Every row comes from one small tree of marks. The marks that hang from a mark follow it in brackets, in the order of their numbers. Every link used is in the known rows. Which tree was each row made from?
Known rows
Q_400[Q_352 Q_906[Q_282[Q_16[Q_702] Q_961]]]: [ 0.69 -4.99 -0.27  1.81 -0.05  3.34 -2.17 -0.59 -1.82  2.01 -0.85  4.37
 -1.17 -0.97  0.44 -0.14 -1.98 -0.02  1.05  3.29 -0.21 -0.85 -1.06 -5.27
  0.17 -2.45 -0.44 -0.42]
Q_906[Q_282[Q_16 Q_961[Q_702 Q_954[Q_720]]] Q_400]: [ 1.41 -2.93 -1.14  2.71 -0.46  2.09  0.60  1.39 -3.53  2.57  0.01  0.27
 -2.36  0.18 -1.96  0.48  1.25  1.18 -1.02  3.35 -0.19  2.45  2.76 -1.90
 -0.88  0.38 -2.04 -1.31]
Q_906[Q_282[Q_16 Q_961[Q_702 Q_954[Q_720]]] Q_400[Q_352]]: [ 1.19 -4.77 -0.69  2.88 -0.03  2.72  1.08  1.79 -4.14  2.28  0.08  1.52
 -3.39 -1.00 -1.87  0.10  0.56  1.17 -0.78  4.77 -0.68  2.16  2.49 -2.96
 -0.12  0.46 -1.34 -2.51]
Q_282[Q_906[Q_400]]: [-0.46 -1.33  0.55 -0.44 -1.19 -0.24 -0.07 -0.67  0.34  0.35 -0.11 -0.82
 -0.40 -0.07  0.32 -0.01  1.30 -0.73  1.00 -0.17  0.01  0.50  1.75  1.60
  0.15  0.06 -1.31  0.91]
Q_16[Q_282[Q_906[Q_400[Q_352]] Q_961[Q_954[Q_720]]] Q_702]: [-0.05 -2.02 -0.69  0.87 -2.45  1.32 -2.37 -0.88 -3.71  2.39  0.22  1.39
 -0.17 -0.17 -0.56 -1.43  0.13  0.84  1.75 -0.29 -0.39  0.59  3.21  0.08
 -0.63 -0.36 -0.20  0.01]
Q_961[Q_954[Q_16[Q_282 Q_702]]]: [-0.47  0.87 -1.42  0.31 -2.20  1.04 -1.50  0.49 -3.22 -0.41 -0.45  1.71
  0.74  0.70 -0.06 -2.63 -0.39  1.05 -0.05  0.13 -0.73  0.95  0.71  0.36
 -1.39  0.51  2.78 -0.41]
Q_702[Q_16[Q_282[Q_961]]]: [-1.39  1.44 -1.59 -0.51 -0.36  0.68 -2.30 -0.84  0.02  0.77 -1.01  0.35
  1.57  0.93 -1.03 -0.73 -0.76  0.32  0.34  1.60  1.16  0.68  1.68 -1.61
 -0.34 -1.42  1.56  1.70]
Q_961[Q_954[Q_906]]: [ 0.49  1.70 -0.19  1.69 -1.16  1.29  1.76 -0.19 -2.30 -0.28  0.72 -1.05
 -0.76 -0.01 -0.06  0.75 -0.93  0.58  1.49 -0.87 -0.14  1.91  0.59  0.21
 -0.97  0.05  0.04  0.53]
Q_954[Q_16[Q_702] Q_720[Q_282[Q_961]]]: [ 1.20 -0.10 -1.56 -0.04  2.42  2.40 -1.48 -0.14 -1.69  0.23 -0.65  2.77
  0.77 -1.21  1.56  0.65  0.49  2.09  0.28  0.72 -0.24  1.31 -0.36  0.60
 -0.58  0.27  0.67  1.28]
Q_702[Q_16[Q_282[Q_906[Q_400] Q_961]]]: [-1.82  0.24 -1.11 -0.92 -1.30  0.57 -2.36 -1.38  0.39  1.08 -1.08 -0.35
  1.31  0.88 -0.75 -0.84  0.26 -0.34  1.15  1.40  1.18  1.00  3.09 -0.25
 -0.28 -1.36  0.42  2.54]
Q_16[Q_282[Q_906 Q_961[Q_954]] Q_702]: [ 0.40  0.99 -1.14  0.82 -3.17  1.12 -3.87 -2.32 -2.61  2.02 -0.55  0.41
  1.12  1.02 -0.47 -2.34  0.71  0.77  1.52 -1.93  0.61 -0.29  2.58 -0.69
 -1.90 -1.57 -0.13  0.74]
Q_282[Q_961[Q_702 Q_954]]: [ 2.12  1.29 -1.53  2.54 -1.51  1.37 -0.29 -1.09 -2.85  1.64 -0.04  0.00
 -1.63 -0.53 -1.59 -0.61  0.12  0.51  0.28  0.14 -0.95 -0.17  1.40 -1.25
 -1.32 -0.16 -0.88 -0.98]
Q_352[Q_282[Q_16[Q_702]] Q_400]: [-1.09 -2.17 -1.17  0.88 -1.62 -0.79 -3.92 -1.98 -0.83  0.18 -0.01  3.97
  0.93 -0.08  0.60 -1.28  0.90  1.29  0.33  1.19  0.90  2.42  3.19 -1.10
 -2.67 -2.47  0.25  1.78]
Q_720[Q_282[Q_906[Q_400[Q_352]] Q_961] Q_702[Q_16]]: [-1.17 -2.97 -0.29 -0.26  1.59  2.17 -0.06 -0.10 -1.12 -0.33 -1.82  0.77
 -0.90 -2.07  0.73  0.07  0.58  1.96  2.77  3.44  1.00  2.49  0.64 -2.71
  1.92 -2.18 -0.30 -0.87]
Q_352[Q_282[Q_16 Q_961] Q_400]: [ 0.36 -0.69 -2.43  0.96 -0.66 -0.28 -3.23 -4.45  1.06  1.34  0.61  3.57
  0.53 -1.00 -0.06 -1.77  1.33  1.71  0.49  1.66  1.13  2.78  4.21 -1.21
 -2.12 -3.82 -0.93  3.06]
Q_954[Q_16 Q_720 Q_906[Q_400] Q_961]: [-0.35  0.43 -1.68  0.82  3.13  1.86  1.44  0.55 -0.84  0.32  0.89  2.81
 -0.79  0.02  1.09  2.77  0.47 -0.28  2.75  1.37 -1.29  5.42  1.50  5.46
 -0.10  1.40  0.77  5.22]
Q_720[Q_702[Q_16[Q_282[Q_961]]]]: [-1.24  0.11 -1.64 -0.52  0.18  0.43 -2.08 -0.26 -0.91  0.44 -1.01  0.77
  1.34  0.49 -1.36 -1.76 -0.87  1.25  1.42  1.94  1.18  1.70  0.82 -2.15
  0.14 -2.28  1.52  0.09]
Q_906[Q_282[Q_961[Q_954]] Q_400]: [ 0.54 -1.12 -0.36  0.96 -0.63  0.98  1.64  1.37 -0.85  2.21 -0.12 -0.91
 -2.40  1.14  0.02  0.93  0.96  1.51  0.65  1.67 -0.31  2.60  1.84 -1.58
  2.20  0.07 -1.55 -1.13]
Q_702[Q_16[Q_282]]: [-2.55  0.54 -0.78 -0.86 -0.78  0.35 -1.28  0.45 -0.40 -0.42 -1.11 -0.21
  1.75  1.31 -0.92 -0.80 -1.17 -0.36  0.12  1.58  1.06  0.74  0.97 -1.28
 -0.33 -0.44  2.51  1.04]
Q_720[Q_702[Q_16]]: [-1.19 -0.68 -0.25 -0.15  0.00 -0.30 -0.27  1.47 -0.50 -1.34 -1.11  0.11
  0.12 -0.10 -0.26 -0.38 -1.46  0.85  1.27  2.11  0.89  1.65 -0.56 -1.67
  0.06 -0.88  1.30 -0.59]
Q_16[Q_282[Q_961[Q_954]] Q_702]: [ 0.16  0.97 -1.44  0.88 -2.11  0.93 -3.18 -0.58 -3.28  2.06 -0.14  1.28
  0.82  1.08 -0.83 -1.65  0.14  1.53  0.62 -0.93 -0.01  0.04  1.69 -1.23
 -0.96 -1.14  0.55 -0.66]
Q_352[Q_282[Q_906]]: [-0.83 -1.15 -1.30 -0.47 -1.69  0.19 -1.62 -2.81  1.29  0.13  0.05 -0.35
  0.58  0.92  0.64 -1.44  0.73 -0.65  1.37 -0.48  0.92  1.08  1.67 -0.18
 -0.96 -2.16 -0.06  2.44]
Q_720[Q_282[Q_16 Q_961[Q_954[Q_906]]] Q_702]: [ 1.49 -0.29 -1.78  2.09  1.78  3.50  0.18 -1.08 -3.80  0.23 -0.18  1.25
 -0.46 -2.05 -0.82 -0.49  1.26  3.83  1.28  1.88  1.38  3.27  0.32 -2.81
 -1.29 -3.34 -0.94 -1.23]
Q_400[Q_906[Q_282[Q_16]]]: [ 0.12 -3.21 -0.36  1.00 -0.37  2.47 -0.20 -0.89 -0.43  1.00 -0.62  1.76
  0.03  0.34 -0.02 -0.31 -1.57 -0.94  0.45  1.98  0.38  0.09 -0.99 -3.60
 -0.32 -1.66 -0.18  0.67]
Q_961[Q_702[Q_16[Q_282]] Q_954[Q_906]]: [-1.72  1.66 -1.27  2.06 -2.06  2.36 -0.11  0.44 -5.04 -0.04 -0.89 -0.93
  0.43  1.32 -2.17  0.05 -1.75 -0.84  1.28  0.86 -0.18  2.13  1.78 -1.46
 -2.08  0.50  2.42  0.36]
Q_720[Q_282]: [-0.55 -0.36 -0.06 -0.33  1.92  1.70  1.04  0.11 -0.98 -0.47 -0.77 -0.11
  0.37 -0.59  0.66  0.70  1.07  1.09  0.19  0.36  0.37  0.81 -0.82 -1.29
  1.17 -0.28  0.25 -1.03]

Which tree is each row?
[ 0.90 -3.11 -1.35 -0.52  2.93  2.73  0.65 -1.24 -1.31 -0.03 -0.29  2.39
 -0.70 -2.99  1.02 -1.20  1.00  2.09  1.91  2.50 -0.39  3.18  0.52  0.72
  1.07 -0.72  0.31  0.38] | Q_954[Q_16 Q_720[Q_282[Q_906[Q_400[Q_352]] Q_961] Q_702]]
[ 0.74 -1.59 -2.64  2.62 -3.67  1.03 -3.51 -4.71 -1.70  1.79  0.43  5.11
 -0.02 -1.20  0.58 -1.78 -1.46  1.45  2.33  0.69  0.03  2.02  3.03 -2.89
 -2.95 -4.26 -0.53  2.80] | Q_352[Q_282[Q_16[Q_702] Q_961[Q_954]] Q_400[Q_906]]
[ 1.20  1.77 -1.23  1.35 -0.35  1.92  2.12 -0.38 -2.11 -0.94  1.03  0.19
 -0.41 -0.72  0.48  0.27 -1.47  0.73  1.18 -0.25 -0.66  3.10  0.64  2.42
 -1.92  1.05  1.31  2.48] | Q_961[Q_954[Q_16 Q_720 Q_906]]
[ 0.48 -1.42 -1.04  0.29  0.03  1.96  2.63  0.01 -2.78 -1.23 -0.09  0.00
 -0.77 -1.60  0.73 -1.32  0.46  2.18  1.68  0.94 -0.36  3.86  0.66  1.31
 -0.06  0.55  0.86 -0.37] | Q_961[Q_954[Q_16 Q_720[Q_282[Q_906[Q_400]] Q_702]]]
[ 0.21 -0.71 -0.38 -0.32  1.16  1.89 -0.19 -1.94 -0.11  1.25 -0.77 -0.28
 -0.22 -1.01  0.78  0.74  2.64  1.14  1.32  0.20  0.53  1.10  1.50 -0.19
  1.13 -1.38 -1.91  0.56] | Q_720[Q_282[Q_906[Q_400] Q_961]]
[-0.83 -0.94 -0.74 -0.51 -1.53  0.58 -4.46 -1.42 -1.76  2.90 -0.52  1.22
  1.32  1.21 -0.40 -1.24  1.88  0.22  1.26 -0.81  0.19  0.08  2.90  0.50
 -0.35 -1.29 -0.92  0.94] | Q_16[Q_282[Q_906[Q_400] Q_961] Q_702]
[ 1.30 -1.34 -0.51  1.87  1.60  2.79 -1.84  0.18 -2.09  2.00  0.15  1.24
  0.26  0.72 -0.06  2.26  0.13  1.21  0.78  1.15  1.38  2.65  1.15 -1.06
 -1.93 -1.11 -1.85  2.25] | Q_954[Q_720 Q_906[Q_282[Q_16[Q_702] Q_961]]]
[-0.97  1.97 -1.77  0.41 -1.85  0.82 -1.25 -0.56 -1.08  0.43 -0.80 -0.29
  0.82  0.79 -1.04 -1.23 -1.20  0.87  0.65  1.27  1.00  0.99  1.96 -1.80
 -0.78 -1.23  1.75  1.14] | Q_702[Q_16[Q_282[Q_961[Q_954]]]]
[ 1.83  0.43 -0.95  1.37 -1.03  1.38 -2.39 -3.25 -0.67  1.89 -0.74 -0.09
 -0.29 -0.35 -1.02 -0.89  1.39 -1.12  1.14 -0.71 -0.08 -1.05  1.99 -0.33
 -1.80 -0.94 -1.89  1.40] | Q_282[Q_906 Q_961[Q_702]]
[-0.57 -0.15 -1.28  0.75 -0.38  2.01  0.00 -0.91 -3.14  2.29  0.92  1.04
 -0.65 -0.31 -1.32 -0.71  0.04  0.96  1.46  0.95 -0.72  2.15  2.66 -0.56
  0.94 -1.12  0.55 -0.24] | Q_16[Q_282[Q_961[Q_954[Q_906[Q_400[Q_352]]]]]]
[-1.86 -1.87 -0.57  1.06 -0.53  1.59  2.26  1.86 -4.61 -0.16  0.62  0.15
 -0.77 -0.44 -1.17  0.19 -2.58  1.20  2.62  2.24 -0.24  4.60  1.57 -0.32
  0.39  0.11  2.05 -0.46] | Q_961[Q_954[Q_720[Q_702[Q_16[Q_282]]] Q_906[Q_400[Q_352]]]]
[-2.17 -2.25 -1.80  0.73  1.98  2.11 -1.50  1.40 -2.16  0.29 -0.04  5.61
 -1.49  0.56  2.08  1.94  0.61  0.05  3.25  2.93 -1.77  4.89  1.21  2.73
  0.60 -0.35  1.95  3.34] | Q_954[Q_16[Q_702] Q_906[Q_400[Q_352[Q_282]]] Q_961]
[ 1.00  0.35 -0.50  1.94 -0.27  1.37  2.37  0.13 -3.32 -0.17  1.25 -0.84
 -0.67 -0.54 -0.50  0.47 -1.79  1.47  2.40 -0.72 -0.02  3.59  0.27  0.67
 -1.03 -0.01  0.02  0.17] | Q_961[Q_954[Q_720[Q_702] Q_906]]
[ 2.41  1.40 -1.34  1.76 -0.92  0.74  0.79 -1.25 -1.00  1.24  1.06 -0.40
 -1.09 -0.91 -0.47 -0.01 -0.68  1.63  0.60 -0.63 -0.09  0.79  1.38  0.09
 -1.07 -0.25 -1.07  0.86] | Q_282[Q_961[Q_954[Q_720]]]
[ 0.56 -0.22 -1.98  0.51  3.78  3.83  0.90 -0.48 -3.16  1.16  0.15  1.76
 -0.21 -1.32  0.10  2.29  1.24  0.77  1.15  1.72 -1.35  4.04  1.07  2.10
  0.10  0.80 -0.04  2.12] | Q_954[Q_16 Q_720[Q_282[Q_961[Q_702]]] Q_906[Q_400]]
[ 0.25 -1.35 -0.52  2.24 -2.79  1.57 -0.26 -0.34 -2.66  0.77 -0.99 -0.02
 -2.74 -1.37 -0.99 -0.26 -0.37 -0.41  1.59  2.48 -0.71  0.46  3.03 -1.40
 -0.93  0.05 -0.68 -0.25] | Q_282[Q_906[Q_400[Q_352]] Q_961[Q_702[Q_16] Q_954]]
[-1.95  0.75 -1.51  1.50 -0.35  1.56 -2.11 -0.86 -1.60  0.45 -1.94  0.96
  0.62  1.80 -1.19 -0.25  0.45 -2.23  2.35  1.19  0.30  1.42  2.28  0.52
 -1.62  0.01  1.63  2.99] | Q_954[Q_961[Q_702[Q_16[Q_282[Q_906]]]]]
[-0.76 -4.85 -0.38  2.32  3.94  2.92  1.73  2.29 -2.99  1.11  0.40  3.01
 -2.24 -0.04 -0.22  2.40  0.37  1.05  3.13  4.32  0.24  6.46  1.20  0.34
  0.88 -0.56 -0.51  1.11] | Q_954[Q_720[Q_702] Q_906[Q_282[Q_16] Q_400[Q_352]] Q_961]
[-1.00 -3.00 -0.62 -0.24 -1.06  0.76 -0.92 -2.02  0.50 -0.19  0.15  1.10
 -0.57 -0.49  0.73 -1.62 -0.02 -0.64  1.35  1.06  0.30  0.45  1.22 -1.38
  0.07 -1.88  0.64  0.87] | Q_400[Q_352[Q_282[Q_906]]]
[ 0.41 -4.39 -0.65  0.52  2.00  2.68 -0.91 -1.22 -2.11  0.56 -0.82  2.27
 -1.00 -3.08 -0.39 -1.40  2.58  2.61  1.09  3.59  1.13  1.84  1.24 -2.34
  0.26 -3.16 -1.68 -1.79] | Q_720[Q_282[Q_16 Q_906[Q_400[Q_352]] Q_961] Q_702]
[-0.78 -1.67 -0.82 -0.65 -0.51  1.11 -2.04 -2.38 -0.65  2.41  0.11  1.14
  0.27 -0.40 -0.97 -1.95  1.40 -0.26  1.20  0.77 -0.08  0.29  3.06 -0.09
  0.86 -1.51 -0.30  0.68] | Q_16[Q_282[Q_906[Q_400[Q_352]] Q_961]]
[ 0.57 -3.74 -0.31  2.84 -0.69  3.12  1.75  0.37 -5.68 -0.09 -0.25  0.35
 -2.03 -2.41 -1.49 -0.56  0.73  0.52 -0.14  2.38 -0.60  1.21  1.88 -1.20
 -1.87  1.07 -0.34 -2.27] | Q_961[Q_702 Q_954[Q_720[Q_282[Q_16 Q_906[Q_400[Q_352]]]]]]
[ 2.81  0.49 -2.09  3.85 -0.51  2.97 -0.72 -1.58 -4.40  1.62  0.85  1.04
 -1.00 -1.52 -2.49  0.14  0.07  0.96 -0.20  1.17  0.09  1.40  2.43 -0.52
 -4.41 -0.82 -1.56  1.17] | Q_282[Q_16 Q_961[Q_702 Q_954[Q_720 Q_906]]]
[ 0.43 -3.30 -0.83  1.45  0.72  1.79 -1.15  1.24 -2.06  2.71 -0.66  1.17
 -1.70  0.60 -1.74  0.48  2.37  0.43 -1.28  3.98 -0.05  1.55  2.26 -2.31
  0.04 -0.37 -2.11 -1.28] | Q_906[Q_282[Q_16 Q_961[Q_702]] Q_400]
[ 0.07 -0.75 -2.40  0.67 -1.33  0.37 -1.97 -6.03  1.50  2.29  0.66  3.67
  0.49 -0.65  1.09 -0.93 -1.52 -0.09  3.40 -0.35 -0.46  2.20  2.41 -1.73
  0.12 -3.77 -0.28  4.00] | Q_352[Q_282[Q_961] Q_400[Q_906]]
[ 0.06 -2.83 -0.38  1.20  0.91  2.56  3.64  2.24 -3.60 -0.33  0.63  0.94
 -2.31 -0.60  0.47  0.28 -1.39  1.56  2.31  2.85 -1.04  5.73  0.40  0.16
  1.31  1.07  1.35 -0.68] | Q_961[Q_954[Q_16 Q_720[Q_702] Q_906[Q_282 Q_400[Q_352]]]]
[ 1.15 -1.00 -0.67  3.61 -0.54  3.28  1.53  0.82 -5.12  0.76  0.14 -0.70
 -1.18  0.60 -1.90  0.94 -0.55 -0.02  0.22  1.35  0.11  2.90  1.42 -1.49
 -2.83  1.03 -0.43 -0.23] | Q_961[Q_702 Q_954[Q_720 Q_906[Q_282[Q_16]]]]
[-0.58  0.24 -2.04  0.33  0.54  1.59 -3.05 -1.30 -1.33  0.48 -0.62  3.45
  1.74  1.32  0.82 -1.21  0.81 -0.75  2.42 -0.48 -0.09  2.40  1.87  3.93
 -2.14  0.46  2.17  4.84] | Q_954[Q_16[Q_282[Q_906] Q_702] Q_720 Q_961]
